Each row comes from the steps of one walk. Every step used is in the known rows, and no mark comes twice. Write the walk behind each row, first mark first.
Known rows
M > C > H > J > Z: [-69 -109 59 241 443 -337 -124 -170 -207 -37 -65 -23 -90 100 299 8 -10 -144 6 123 -146 127 82 322 -266 -192 190 -121 129 -133 14 -21 58 -169 7 -28 -146 101 45 4 5 -94 -370 -251]
J > M > A > G: [150 36 -86 -253 -360 42 69 -5 123 -61 -224 39 127 146 -210 4 -163 298 -10 107 -82 240 -168 -115 236 264 245 -2 -347 14 91 -26 2 -162 1 190 -164 -91 -95 -70 -155 -199 294 -42]
A > M: [99 86 60 -105 -123 60 -179 -173 -329 8 31 -141 160 -225 -196 -164 -256 -108 -67 36 -45 42 55 -138 98 85 91 21 -67 2 -87 -50 209 -125 103 -30 -41 71 197 -76 88 162 14 -3]
C > M: [-145 177 141 -55 38 -42 52 32 77 53 -61 -179 185 -208 -65 -132 -138 -6 -139 38 8 102 46 -107 45 -13 -293 -83 -108 -49 25 129 148 -38 4 17 -23 -65 98 111 21 15 53 123]
J > M > A: [47 17 -54 -247 -273 143 116 -119 36 9 -180 -105 -119 48 -62 22 -8 171 70 81 51 -47 -77 -133 81 106 120 -30 -254 -18 49 -49 49 -197 130 207 -289 -4 -34 -49 -145 -143 71 -14]
C > H > J > T: [123 -178 30 211 -35 193 -7 36 -15 -25 189 163 118 127 248 101 96 -17 -1 -187 76 93 23 -15 -77 -163 157 21 100 -123 -196 -167 -13 57 -65 -69 -19 95 -253 -65 -38 69 4 -83]
T > A: [193 130 183 -64 -57 71 -13 18 -218 21 -163 -165 16 -81 -95 -49 -215 21 114 40 -49 -74 -114 -77 28 222 -30 -41 -26 -32 216 41 -20 -83 69 184 -134 -170 -18 -44 31 -59 60 -99]
M > F > H > J > Z: [-321 -20 23 208 -96 -260 -46 16 -6 -283 -186 233 -256 -352 57 64 343 -34 -2 142 70 -153 87 251 -188 -134 -159 -104 201 -28 -104 217 -68 137 -68 -202 83 -116 356 119 -33 106 -303 14]
Z > J > M > A > H: [-79 48 -67 -307 28 -16 15 -29 314 277 5 -465 -15 248 -202 -140 -206 145 -148 15 106 -77 -93 -224 273 -46 230 122 -214 86 -6 -186 89 -47 63 59 -244 -19 -36 -52 -26 -95 249 43]
J > Z > C > H: [-148 47 -123 -82 298 129 -36 -79 -157 172 17 126 186 -97 215 -164 13 -419 -25 35 -85 56 55 32 79 -42 -63 -27 117 -231 229 219 51 -34 53 -178 -219 227 114 41 46 5 147 -41]
Z > C > H > J: [35 -83 -106 -35 196 19 -45 -216 -48 194 144 205 146 57 301 33 149 -216 -95 -161 33 -8 145 11 -183 -146 -72 -119 115 -34 -35 177 -21 -55 53 -155 -105 165 -218 17 -143 15 213 -12]
B > M > C: [120 143 161 82 209 -260 33 -10 -383 -5 -35 -369 -59 8 67 58 -64 -10 182 -109 -41 -49 50 103 -33 238 -183 -36 -110 77 72 -251 179 -99 59 160 104 180 -56 0 174 -236 -535 -9]
B > M > C > H > J: [96 -77 97 244 297 -251 -32 -143 -360 -49 180 -186 96 351 393 154 9 37 95 -106 11 59 25 133 -289 24 -111 -105 105 23 -3 -301 53 -83 -57 111 -19 99 -309 -59 78 -186 -482 -166]
M > J > Z > C > H: [-129 44 -75 -206 302 51 -62 -56 -158 191 40 236 287 88 237 12 -53 -348 119 131 -221 34 6 -79 -95 -101 -280 17 177 -182 115 345 -145 67 188 -157 -348 308 184 38 89 42 47 -57]
B > M > A > H > J: [64 -189 106 44 64 -454 -349 -98 227 -60 -299 -649 200 157 111 349 201 270 147 -15 149 -53 -58 -49 -16 -16 -5 121 17 231 -19 -317 -66 -5 170 71 -63 -56 -76 -60 -141 -99 -171 185]
F > H > J > M > C: [-21 -74 -14 284 24 -97 404 -130 -22 -18 106 243 -555 16 7 -10 3 136 -130 -59 51 106 106 328 -267 14 169 -271 -54 77 -105 43 5 -187 22 97 218 -20 -143 12 -100 -95 -207 -105]
B > M: [113 159 128 23 0 -85 -13 49 -284 -18 -88 -303 147 -119 2 23 25 19 178 -135 56 -13 -4 -74 65 226 -301 2 -163 -9 90 -176 126 8 70 29 45 144 32 -22 101 -136 -277 94]
J > T > A: [247 55 133 0 -136 316 62 206 -85 25 -40 -81 -84 21 -91 -7 -158 12 132 -65 -49 -67 -110 -92 200 168 167 155 -12 -47 175 -126 -66 6 -83 170 101 -136 -127 -75 77 23 109 -11]
H > J > M: [30 -86 -32 88 -89 17 137 -116 111 -63 -5 220 -149 -63 -158 -33 250 181 -23 -78 44 73 -26 62 -79 -31 145 -186 -310 70 -5 -34 -14 -193 55 19 -38 57 -4 9 -258 -109 100 -33]
H > J > M > A > G: [149 -131 -73 -88 -280 -124 -8 -68 363 -175 -296 107 77 225 -150 143 72 363 -52 63 -23 195 -90 -4 46 71 374 -40 -314 101 39 -15 -142 -207 -2 134 -127 -139 -134 -82 -337 -209 243 -52]
Z > J > M > A > G: [53 124 -192 -395 -230 45 104 37 226 167 -103 -32 84 327 -237 -123 -266 142 -205 38 -78 43 -79 -234 328 156 294 67 -338 1 93 -70 74 -103 -68 100 -171 -59 -130 -78 -18 -246 262 -95]
A > M > F: [23 109 -26 -214 -324 21 -244 -54 -430 -158 114 -44 219 -339 -168 -74 -143 -21 7 177 -25 -105 35 -153 12 63 -246 29 -59 76 -214 -62 150 70 -4 -42 -44 -39 302 10 216 198 -12 16]
M > C > H: [121 80 141 16 127 -98 58 -118 -449 124 109 -97 58 116 297 -52 -368 -157 -3 21 -91 120 34 34 -173 44 -67 -146 -17 -130 -65 -88 141 -102 52 115 -186 119 -188 -53 188 -75 -187 -226]
H > J: [46 -52 158 100 -13 -263 -74 -152 5 -29 -221 -49 -7 -134 7 24 154 19 -37 -47 22 -40 79 80 -162 -133 78 -118 -143 20 -166 5 -8 -119 124 -68 -30 82 22 63 -165 -68 -75 34]
Z > C > H: [50 76 -85 -154 88 184 114 -111 -261 279 160 124 240 -4 233 -90 -89 -311 -66 -132 0 45 72 -132 -6 33 -209 -70 74 -128 77 160 69 -50 68 -92 -188 167 -145 -16 66 18 303 -46]
Z > J > M > C > H: [-41 129 -109 -104 220 181 336 -70 -250 329 499 39 -89 343 125 -250 -409 -125 -176 -38 -65 8 2 -29 2 10 118 -91 -168 -120 6 -160 232 -128 -92 111 -186 189 -267 -74 231 -203 -43 -267]
Z > J: [-23 196 52 -190 83 -52 28 -48 -66 297 -36 -254 12 -57 -75 -239 -184 -202 -170 -95 8 -203 132 -173 88 -38 -59 -6 -179 -129 -28 -45 149 20 41 -114 -9 136 62 20 129 -82 -85 22]
M > F: [-26 133 58 -192 -309 -180 -74 71 -269 -78 -73 -34 56 -299 -87 23 42 -20 83 100 20 -136 34 -109 -37 -21 -408 -52 -151 -7 -213 20 13 74 30 -13 -110 32 188 105 114 -20 -53 62]
T > A > G: [340 126 155 -39 -137 -22 -46 140 -102 -92 -238 -47 234 5 -203 -59 -354 79 65 105 -147 287 -187 -113 189 345 89 -7 -133 -16 291 61 -76 -18 -65 207 16 -279 -74 -71 81 -61 227 -127]

Write each row's walk
[-115 -79 -363 -170 -108 251 172 -98 -5 -26 427 583 81 94 113 56 336 0 6 -29 48 -49 37 -62 -160 -153 -314 -80 15 59 -128 67 -110 71 -173 -91 -144 93 -148 55 -75 20 386 -75] -> Z > C > H > J > M > F
[56 164 12 -64 -403 234 -28 35 -445 -219 211 49 -55 -214 -108 -58 -334 29 20 244 17 -228 -95 -96 -46 236 -183 24 329 68 -2 131 88 227 -139 107 80 -361 111 -108 286 302 18 -119] -> T > A > M > F > H
[-181 -76 -96 4 313 -227 -172 -102 197 6 -304 103 -84 -172 -27 -91 383 -255 -42 21 -70 -99 155 175 -36 -179 97 -47 47 -47 89 251 -60 -168 119 -235 59 190 239 149 -184 -26 1 103] -> H > J > Z > C
[47 -46 21 -166 -110 -60 0 -35 257 36 -146 -328 26 26 -159 21 -111 287 -5 36 115 155 -174 -95 208 122 217 46 -223 112 16 -166 -7 -89 163 129 -254 -52 17 -34 -151 -64 239 89] -> J > M > A > H
[-127 124 -112 -27 -434 190 421 49 -185 -126 218 377 -288 -260 -102 -94 36 141 -24 6 166 -22 -36 7 -2 183 -368 -165 -75 -4 -128 85 44 138 -110 11 32 -97 93 34 71 8 63 -3] -> J > M > F > H
[-245 -71 117 342 130 -259 6 -87 58 -119 -278 49 -278 -251 81 -43 197 -110 -64 40 21 -15 90 229 -122 -75 115 -169 150 -75 7 235 -4 -45 56 -184 64 5 266 96 -150 6 -285 2] -> F > H > J > Z
[31 -127 -70 112 -16 129 187 -161 -40 -8 306 301 77 153 138 -22 66 129 -48 -100 56 169 -84 20 -110 -44 127 -171 -104 -45 -54 -92 31 -141 -12 19 -226 31 -167 -50 -164 -17 161 -162] -> C > H > J > M
[139 156 20 -157 -32 310 143 256 10 228 94 -177 -111 194 -130 -97 -294 -128 -39 -128 -17 -261 -65 -196 240 32 174 193 47 -115 111 -129 20 73 -138 113 166 -117 -201 -96 180 -30 23 -48] -> Z > J > T > A
[-510 34 -129 145 373 -45 66 -31 429 42 -117 223 -174 -198 99 -98 271 -212 -288 64 58 15 203 204 -100 -202 -94 -121 339 1 172 532 14 55 -55 -246 259 -71 166 197 -145 130 -8 178] -> F > H > J > Z > C > M
[216 109 -43 -118 93 387 -41 86 -168 212 298 -310 -167 322 -163 -174 -601 -155 -98 31 -185 -217 30 -80 180 81 451 215 174 18 40 -234 179 -54 -142 214 285 -105 -188 -186 385 164 -156 -170] -> Z > J > T > A > M > C
[16 159 77 -133 -209 -123 -63 90 -333 -154 11 -173 153 -156 -26 154 147 117 224 8 107 -169 0 -101 2 151 -611 49 -160 73 -83 -198 35 167 -62 -4 -1 51 123 54 190 -127 -236 110] -> B > M > F
[102 -164 41 174 -135 2 5 47 129 -32 -94 65 -130 -31 -14 82 182 8 23 -183 74 -30 70 29 -25 -143 229 51 -75 -17 -216 -157 -34 -32 9 -81 196 92 -79 2 -142 46 -59 91] -> H > J > T
[-465 194 -171 -288 157 -30 -116 165 191 -41 -55 116 127 -268 -91 -115 236 -226 -94 312 -68 -105 92 -28 97 -147 -541 71 25 -31 106 374 29 155 -117 -180 33 -30 395 262 100 67 212 223] -> J > Z > C > M > F
[325 -12 201 42 73 148 -96 332 14 5 140 -367 230 305 -109 303 -169 256 458 -51 -64 61 -314 -214 168 235 -132 371 165 118 119 -288 -273 327 62 208 94 -64 -118 -162 223 75 -96 129] -> B > M > J > T > A > H
[-9 -41 83 276 -106 -184 167 -135 -23 -49 -108 83 -242 -179 103 23 91 -26 -94 -109 128 -61 143 110 -217 -29 -37 -213 76 14 -139 143 -3 -6 93 -64 161 -7 -10 22 -135 57 -186 19] -> F > H > J
[-126 -136 74 212 258 -163 -204 -132 -71 -106 -89 66 145 -40 243 -8 152 -121 3 74 -20 77 18 89 -131 -153 98 -72 59 -165 63 -10 44 -92 38 -179 -234 88 142 17 -110 32 -89 -159] -> C > H > J > Z
[-100 44 -105 -136 375 68 -63 -5 -243 153 177 83 390 239 280 160 108 -255 290 62 -147 -7 -25 -95 -9 84 -426 113 213 -100 256 168 -86 155 123 -119 -252 323 108 -22 135 -43 -168 23] -> B > M > J > Z > C > H
[-101 -45 -94 -80 -308 -45 71 8 31 -218 100 287 -133 -128 -159 54 311 265 62 48 38 -63 -50 69 -133 -86 -229 -118 -249 119 -237 -119 -91 -24 -93 8 -28 -60 96 72 -122 -77 110 31] -> H > J > M > F
[253 -93 42 333 -248 176 124 270 182 -171 -57 315 -154 151 -41 61 -168 177 -15 -95 -17 206 -133 83 54 207 366 22 173 17 84 44 -210 104 -241 123 435 -344 -303 -123 -60 128 151 -97] -> F > H > J > T > A > G
[-180 75 -57 -103 268 -53 -49 -48 0 134 -277 -6 -57 -308 -78 -132 150 -322 17 25 -103 -50 127 99 146 17 -10 -2 -31 -130 208 283 44 -109 100 -207 26 237 300 138 -22 -31 48 117] -> J > Z > C
[-74 -106 -6 77 532 -251 -358 -4 396 39 -302 -175 -34 -72 -94 -60 153 -108 11 105 -113 14 -45 173 16 -58 243 116 251 112 288 166 -198 -9 98 -107 59 -116 162 69 -157 86 208 53] -> T > A > H > J > Z > C
[-425 -15 -79 -23 434 -136 -174 -8 491 46 -188 103 49 -130 0 -93 333 -205 -159 108 -60 54 176 119 -33 -285 -127 32 103 -23 137 345 -9 -100 -26 -222 109 39 259 227 -137 58 83 185] -> H > J > Z > C > M
[144 -290 66 42 -82 -175 -278 21 462 -11 -234 -411 -6 142 -25 217 136 186 -9 -86 98 12 -33 -10 45 -187 375 182 67 150 -217 -249 -152 59 103 10 47 -71 -157 -4 -207 78 16 201] -> M > A > H > J > T
[-68 200 71 37 -332 -11 173 127 -401 -176 126 -19 -40 -234 68 140 93 48 180 -20 207 -169 25 -21 -49 240 -618 -22 73 45 -76 -68 70 262 -121 2 160 -25 74 22 223 -88 -365 97] -> B > M > F > H
[-252 -51 -107 178 249 -137 42 -106 178 19 -226 262 -319 -235 66 -69 325 -296 -140 -43 51 -102 206 272 -138 -115 56 -130 307 -76 154 423 -67 -28 62 -256 196 100 170 121 -175 32 -64 93] -> F > H > J > Z > C
[-68 -22 -183 -206 294 222 -247 -167 -227 187 247 183 437 63 106 -78 -216 -365 41 220 -267 77 2 -179 1 -49 -102 120 313 -107 102 306 -3 54 181 -191 -332 256 243 -69 177 290 90 -83] -> A > M > J > Z > C > H
[-25 165 -95 -162 188 35 340 -29 -80 291 202 -79 -315 172 -167 -249 -288 -95 -158 -67 -102 -53 85 40 80 19 172 -81 -286 -31 -30 -139 235 -129 -16 125 57 185 -68 5 135 -227 -139 -129] -> Z > J > M > C
[-28 58 118 -122 -108 220 122 226 305 113 100 5 211 76 -43 67 -107 16 48 13 -139 121 -21 -182 23 -144 -316 157 25 -50 -114 112 -81 235 86 38 75 82 31 60 70 134 -23 198] -> C > M > J > T
[369 72 71 -5 -242 310 -4 342 -1 -90 -137 75 151 58 -241 -19 -348 67 106 -24 -130 271 -167 -102 346 295 297 160 -76 -73 217 -88 -129 75 -192 178 203 -196 -226 -104 100 18 294 -85] -> J > T > A > G
[188 -214 -52 172 96 148 -148 -160 -213 -15 431 68 55 310 223 51 -280 -85 -63 -34 -92 102 108 121 -115 -186 417 41 237 12 -277 -265 124 -77 -91 67 155 91 -267 -127 187 243 -202 -202] -> A > M > C > H > J > T
[-168 -191 -86 -112 350 -392 -444 -124 529 63 -526 -370 -28 19 24 81 345 -82 -39 103 -14 -83 56 87 1 -238 273 120 170 131 127 130 -153 -76 206 -172 -78 50 202 104 -315 -5 86 164] -> M > A > H > J > Z > C
[-103 -128 -44 67 -115 -175 -94 30 251 -169 91 88 6 -157 -244 27 240 361 34 3 125 153 -123 53 9 -126 -87 -41 -164 231 -249 -212 -99 118 -79 2 -57 -87 134 81 -131 50 241 84] -> A > H > J > M > F
[243 -94 101 151 -100 176 7 143 96 -85 -72 9 -162 100 -26 105 54 116 82 -60 0 -102 -57 22 -7 -27 229 98 65 9 -37 -85 -158 -3 -75 127 182 -191 -244 -88 -123 87 45 -66] -> H > J > T > A
[-60 -130 -271 -35 99 301 206 -190 82 133 361 443 43 138 136 -35 226 -59 -87 -167 55 115 57 19 -88 -63 28 -120 -20 -5 36 87 -61 -143 -10 -50 -162 139 -226 -20 -178 -48 420 -70] -> Z > C > H > J > M
[-45 -103 -47 29 -377 34 237 -179 205 -92 -122 127 -403 97 88 143 175 258 -77 11 180 -143 -4 119 -172 -1 163 -133 -5 96 -41 140 -63 -111 94 100 -44 -146 -130 -63 -306 -68 -18 -15] -> F > H > J > M > A
[-69 82 121 26 198 -213 -140 53 -232 -92 -185 -198 215 -32 14 183 84 9 333 101 -158 -23 -72 -37 6 143 -334 99 -54 -58 191 4 -89 57 184 -50 -162 249 386 10 121 -116 -489 78] -> B > M > J > Z
[270 -182 -11 147 -61 497 -196 -25 -174 -115 403 115 222 264 105 51 -262 56 17 -7 -22 20 -109 -71 8 11 381 166 307 1 1 -197 15 17 -172 122 1 -217 -268 -219 116 355 176 -236] -> C > H > J > T > A > M
[-102 -75 -139 -39 -242 112 86 -37 -98 -180 400 408 125 50 129 80 209 189 49 21 79 44 -106 -27 -180 -112 -278 -104 -137 28 -221 -124 -55 22 -154 -2 -229 -33 -53 3 -12 -5 211 -148] -> C > H > J > M > F
[311 -36 214 91 -14 182 -105 273 107 37 -4 -354 17 -29 -197 -55 -275 81 91 -90 26 132 -178 -97 271 166 223 213 48 40 68 -241 -92 122 -59 153 143 -202 -120 -66 107 156 217 58] -> J > T > A > H
[110 -229 110 246 66 -90 -179 85 350 49 -95 -225 -14 -62 -135 96 114 107 -16 -212 143 217 15 42 113 -158 276 118 13 98 -262 -298 -94 86 26 -120 212 59 -48 43 -113 127 83 181] -> A > H > J > T
[-97 32 15 132 -310 -249 61 -8 -78 -164 -39 240 -200 -259 89 87 235 48 -35 55 124 -150 101 109 -288 -115 -326 -209 128 81 -281 107 -35 180 -23 -82 105 -136 88 73 -40 96 -192 62] -> M > F > H > J
[-318 67 33 93 -227 -175 135 58 173 -176 86 177 -62 -216 52 88 163 112 -185 103 149 -57 68 37 -294 -188 -505 -136 197 104 -245 245 -17 260 -136 -77 209 -294 75 156 13 101 -96 131] -> C > M > F > H > J
[-43 122 62 -265 -202 -138 -174 74 350 -12 -352 -187 422 118 -62 30 -317 176 -217 215 -63 232 -47 -194 156 46 -58 44 -92 33 148 152 49 10 -35 173 -73 -237 -85 47 -34 -107 155 69] -> C > M > A > G
[56 115 19 11 40 16 256 -57 -162 50 21 32 -299 0 -149 -111 -186 77 -6 -15 -91 133 -7 139 32 125 131 -181 -324 2 -20 -134 103 -251 39 204 -18 120 -50 7 5 -132 -97 -112] -> J > M > C
[-296 -11 -6 278 -21 -297 -81 90 -106 -370 -84 64 -145 -249 112 204 411 84 164 66 119 -242 -8 244 -135 42 -430 -13 208 28 -6 -1 -20 204 -119 -155 160 -55 334 82 49 -73 -518 77] -> B > M > F > H > J > Z
[163 54 85 -62 123 274 -54 298 204 258 121 -433 30 144 -226 -150 -380 -53 -49 -124 45 -77 -89 -186 349 58 303 290 48 10 55 -246 -36 179 -116 46 207 -171 -164 -86 222 114 169 37] -> Z > J > T > A > H
[25 100 -28 -110 -87 201 114 141 38 296 117 -176 -62 64 -100 -181 -125 -200 -104 -195 54 -162 80 -154 256 -93 143 164 -141 -130 -113 -156 128 96 -64 -92 179 185 -107 -20 137 -25 -65 107] -> Z > J > T
[171 -96 88 267 -197 193 199 140 71 -69 25 114 -360 76 70 76 -12 61 -6 -128 107 -132 -66 121 -64 58 246 26 282 16 35 32 -172 94 -120 118 318 -260 -268 -95 -75 108 -56 -31] -> F > H > J > T > A
